Each row comes from the steps of one walk. Every step used is in the known rows, and no mark comes twice. Write the walk behind each row, first mark first.
Known rows:
duven/pevovuf: [ -3   0 -15  -3  -3   3   4  -3   3   2  -4  -2   3   4   0   2   0  -4
  -2  -1  -3   5   3   2  -7  -4  -4   2  -2]
simiv/fali/fuzes/peduz/tivata/ritot: [-14 -10  -4  -4  -8  -7 -15   4  -2  -3   0 -15  -5  -1   1  14   3   9
   1   4   7 -17   5  11   1   4   1   1  -7]
pevovuf/bakon: [-2 -2 -6  8 -1  2 -2 -1  1  5  2  1  1 -3 -3 -6 -4 -2  1 -5  1 -6 -1  4
 -8  1  1  7  1]
pevovuf/bakon/tivata/fali/fuzes/peduz: [-13  -4  -2   4  -3   2  -2   2  -2   1   4  -9  -5  -1  -2   5  -1   6
  -4   2   3 -12   1  10 -13   8  -2   5  -4]
peduz/tivata/fali/simiv: [ -7   3 -18  -2   6  -3  -1   3  -9   0 -10  -2  -4  -1  -8   9  -1  -4
   6   5   3 -11  -1   5   3  10   0   2  -3]
fali/tivata/bakon/pevovuf: [ -1  -4 -19   6  -3  10   3   4  -9   4 -10  -2  -7  -6   7   6   5   2
  -1   0   7  -4  -6   4 -18  -9   3  -8  -2]
pupuf/fude: [-2 -2 10 -2  6 -6 10  3 -8  1 -4  4 -4  9  6  2 -1 -5  4  2 -4 -2 -2  1
  5 -9 -2 -2 -3]
duven/pevovuf/bakon/tivata/fali/fuzes: [ -9   1 -15  -1   2   8   4  -5  -4   3  -4  -7  -2  -1  -3   2  -1   1
  -1   1   3 -12   2   6 -15  -1  -5   9  -1]
fuzes/fali: [-1 -3 -6 -3 -4 -2 -3 -9  1 -1  6  0  1  9 -7 11 -1 -3 -1  1  5  4 -1  5
 -1  9 -1 -7 -2]
tivata/fali/fuzes/peduz/fude/pupuf: [-8 -1  3  1  1 -1 -8 -2 -1 -6  9 -7 -5  4 -1 15 -1  1  5 15 10 -1 -5 -1
 -3  7 -2 -2 -4]
simiv/fali/fuzes: [ -1   0  -7   0  -6   2  -6  -5  -3   0   2 -10   1   0  -3   6   2   8
   5  14   9 -16   5   7   3   3  -2   9  -3]
fude/peduz/tivata/bakon/pevovuf: [ -2  -7  -3   7   3   6  -2   2  -3   0  -2  -4  -5 -10   5   7   3 -11
  -1  -4   3  -8  -6   0  -8  -7   5 -10  -3]
simiv/fali: [  2  -3 -13  -3  -7  -1  -9  -8  -1   0   2  -5   0   0  -1   3   1  -2
   1  10   2  -5   2   4   6   4   0   0  -1]
nema/duven/pevovuf/bakon/tivata/fali/fuzes: [-10   5 -16   2   0   8   9 -10  -4   3  -8  -4  -3   1   3   3  -3   1
  -1  -5   0  -7   4   4 -14  -3  -5   8  -2]
pevovuf/bakon/tivata/fali/fuzes: [ -6   1  -4   2   4   6   1  -3  -6   2  -1  -6  -4  -4  -3   1  -1   4
   0   1   5 -16  -1   5 -10   2  -2   7   1]
fude/peduz/tivata/ritot: [-10  -6   6  -3   2  -2 -10   3  -1  -5  -2  -5  -6   1   4  11   0   3
   1  -5   0 -11  -1  -1  -2   2   2  -2  -5]
fude/peduz/fuzes/fali: [ -5  -4   9   4  -4  -1  -4  -7  -1   1  14  -4   1  10  -8  17  -5 -11
   5   4   7   0  -1  -1   0  10  -1   2  -7]
tivata/fali/fuzes/peduz/fude: [-10  -5   3   0   1  -3   3   9 -10  -2   2 -10  -3   6  -5  12   0  -8
   2   9  13  -5   0   4   1   4  -2   0  -5]
fude/pupuf: [  1   3   2   2   0   2 -11 -10   9  -4   8   0  -2  -2   3   4  -1  10
   3   7   0   4  -4  -4  -4   2   1  -2   0]
nema/duven/pevovuf/bakon/tivata/fali: [ -6   2 -22   0   0   5   7 -13  -3   3  -8   1  -4   2   4   0  -4  -9
  -5  -9  -8   4   2   1 -14  -2  -3   0   0]
nema/duven/pevovuf/bakon/tivata: [ -4   0 -17   9  -4   6   4 -12   5   5  -2  -2  -2  -6   4  -5  -4   0
  -2 -13 -10  10   4  -1 -16 -12  -1   4   1]
tivata/bakon: [-3 -2 -3 -1  6  1  6  5 -6  1 -1  1 -4 -1  4 -3  0 -7 -1 -3  2 -4 -2  2
 -6 -6  3 -5 -1]
pevovuf/bakon/tivata/fali/fuzes/peduz/fude/pupuf: [ -9  -4   0   9   1   1 -12  -5   2  -3  13 -10  -8  -4  -2  10  -3   4
   4   9   7  -1  -6   0 -12   3   0   0  -2]
tivata/bakon/pevovuf: [  0  -5 -14   5   0   6  12   3  -5   1  -7   0  -4  -4   7   1   6  -8
  -2  -4   3  -1  -6   3 -12 -10   4 -10   0]
duven/pevovuf/bakon: [ -4  -2 -20   5  -4   5   2  -5   4   6  -1  -1   4   0  -3  -5  -4  -6
  -2  -6  -2  -2   2   6 -14  -3  -3   8   0]
duven/nema: [  1   3 -16   1   2   1  -5  -8   8  -1   4  -4   2  10   6   7   2   1
   1   2 -11   9   4   0  -2   0  -5   1   1]
pevovuf/bakon/tivata/fali: [ -4  -2  -9  -1   4   3  -3  -4  -5   1  -1  -1  -6  -4  -1  -2  -2  -6
  -4  -4  -3  -6  -3   2 -10   3   0  -1   2]

Which walk is each row?
[ -6  -6  16   2   0  -5   3  -5  -8   2  11  -1  -2  15  -3  19  -5 -15
   8   6   4  -1  -2  -1   3   4  -2   0 -10] | pupuf/fude/peduz/fuzes/fali
[ -9  -7   5   1   1  -2   1   7  -8  -2   4 -13  -7   1  -4  11   1  -4
   0   7   8   1   0   1  -2  -1  -1  -3  -3] | bakon/tivata/fali/fuzes/peduz/fude
[  2   0   2   5   3  -1 -10  -6   4  -4   9  -3  -4  -2   0   6  -2  -1
   8  10   5   9  -6  -8   0  -3   2  -4   1] | peduz/fude/pupuf
[ -8   2 -25   4   4   2   7  -1  -6   2  -8  -2  -7  -1  -6   2  -1   3
   5   1  -2  -7  -3   6 -11   6  -1   5   0] | pevovuf/bakon/tivata/fali/simiv
[ -7  -3   5   3   2   0 -11  -3   1  -7  11 -11  -9  -1   0  14   0   5
   3  13   7   3  -5  -3  -6   2   0  -5  -3] | bakon/tivata/fali/fuzes/peduz/fude/pupuf
[ -8  -5  -3   1 -11  -1  -8   0   1   0   7 -12   1   2  -2  10   1   9
   0  14   6 -11   5  12   0   8  -3   6  -6] | simiv/fali/fuzes/peduz
[ -3  -4  21   1   7  -4 -10   2  -5   0   4  -1  -4   0   2  10  -4  -8
   4   2  -3 -10  -1  -3   8  -3   0  -2  -7] | pupuf/fude/peduz/tivata
[-10  -2   8   4  -6   0  -1   5   2   0   5  -8   0   2  -1   8   1  11
  -1   4   6  -7   3   8  -4   5  -3   6  -5] | fali/fuzes/peduz
[ -3  -5 -20  -3  -3   4 -11   0 -12   4  -2  -5  -7  -3   3   5   0   2
   1  10   8 -13   0   6  -9  -1   2  -2  -4] | simiv/fali/tivata/bakon
[ -4  -7 -16   8  -6   7   2   0 -12   7  -1  -5  -6  -3   0  14   3  -8
   4   2  14  -1  -5   5 -17  -5   4  -7  -5] | peduz/fuzes/fali/tivata/bakon/pevovuf
[ -6  -9  -1   4  -7  -4  -6   5  -5   0   8 -15  -1   3  -6  12   1  -3
   4  14  12  -4   3   6   5   1  -1   3  -5] | simiv/fali/fuzes/peduz/fude
[ -5  -9   4   5  -2  -6  -1   8  -3   0   6  -7  -2   2  -4   7  -1 -10
   1   3   4   8   0   0   2  -2   1  -4  -3] | fuzes/peduz/fude
[-11  -6  -9  -4  -7  -2  -6   1 -10   3  -2  -6  -7   9  -2  18  -1   7
   6   1  11  -4  -1   4 -12   4   1   1  -7] | peduz/fuzes/fali/tivata/ritot
[ -3  -4   5   6  -2  -4 -11  -2   6  -5  13  -6  -4   0   0  10  -2   1
   4   9   3  11  -5  -4  -2   1   1  -5  -2] | fuzes/peduz/fude/pupuf
[-11   6 -38   4   0   5  16  -9  -4   4 -15   0  -5   5  -1   4  -4   0
   3  -5  -8   2   2   4 -15   0  -4   6  -2] | nema/duven/pevovuf/bakon/tivata/fali/simiv
[ -4  -5  -1   6  -7  -2 -16  -6   4  -5  15 -13  -3   0  -2  15  -1   6
   7  21  10  -1  -1   2   1   3   0   0  -4] | simiv/fali/fuzes/peduz/fude/pupuf
[ -8   2   8  -3   6   3 -10   1  -6  -3   1  -6  -3  -1  -4  13  -2  -1
   2   8  10 -23   1   2   2  11  -2   5  -5] | fude/peduz/tivata/fali/fuzes
[  0  -3 -18  -2  -9   4 -19  -6  -6   3   0  -7  -3  -3  -2   8   0  10
   3  15   6  -9   2   5  -4   5  -1   3  -3] | simiv/fali/tivata
[ -8  -5   0  -6   2  -5 -13   4  -6  -2   1  -4  -4  -2  -4   9  -2 -12
  -6   2   3  -7   0   5   5  12   0  -6  -4] | fuzes/peduz/tivata/fali
[ -6   0 -14   7  -3  -4   8  -2  -5   4   3  -4   0   8 -13  14  -2  -3
  12   7   7   1   0   5  -1   8  -1   7  -6] | peduz/fuzes/fali/simiv
[ -8  -4  12   5  -3  -3 -15   7   1   1   8 -11  -1  -9  -5   8  -1   5
   0   3   7 -10   4   6   3   4   1   4  -5] | fali/fuzes/peduz/tivata
[ -5   2   3  -5   6   1  -8   3  -9  -1  -2  -6  -2  -4  -5   8   0  -3
   2   7  11 -20   2   4   5   7  -1   4  -2] | peduz/tivata/fali/fuzes
[ -7  -7   3   3  -8  -4 -21   2   1   0   9 -15  -1  -9  -6  11   0   3
   1  10   8 -15   6  10   7   7   1   4  -6] | simiv/fali/fuzes/peduz/tivata
[ -6  -7 -11   9  -5   9   0  -2 -10   5   2  -5  -6   1   1  19   1  -7
   4   3  12  -5  -7   2 -19  -1   3  -6  -8] | fude/peduz/fuzes/fali/tivata/bakon/pevovuf
[ -5  -2   9   8  -2  -1 -10  -1   5  -5  13  -9  -4   0  -1  12  -1   8
   7  13   9   3  -3  -2  -4   1   0   0  -4] | fali/fuzes/peduz/fude/pupuf
[ -3  -3  -4   3  -7   1 -12  -3  -8   7   8  -6  -3   2  -9  16  -4   0
   6   8  13  -1   0   2  -6   7   0   3  -6] | peduz/fuzes/fali/tivata
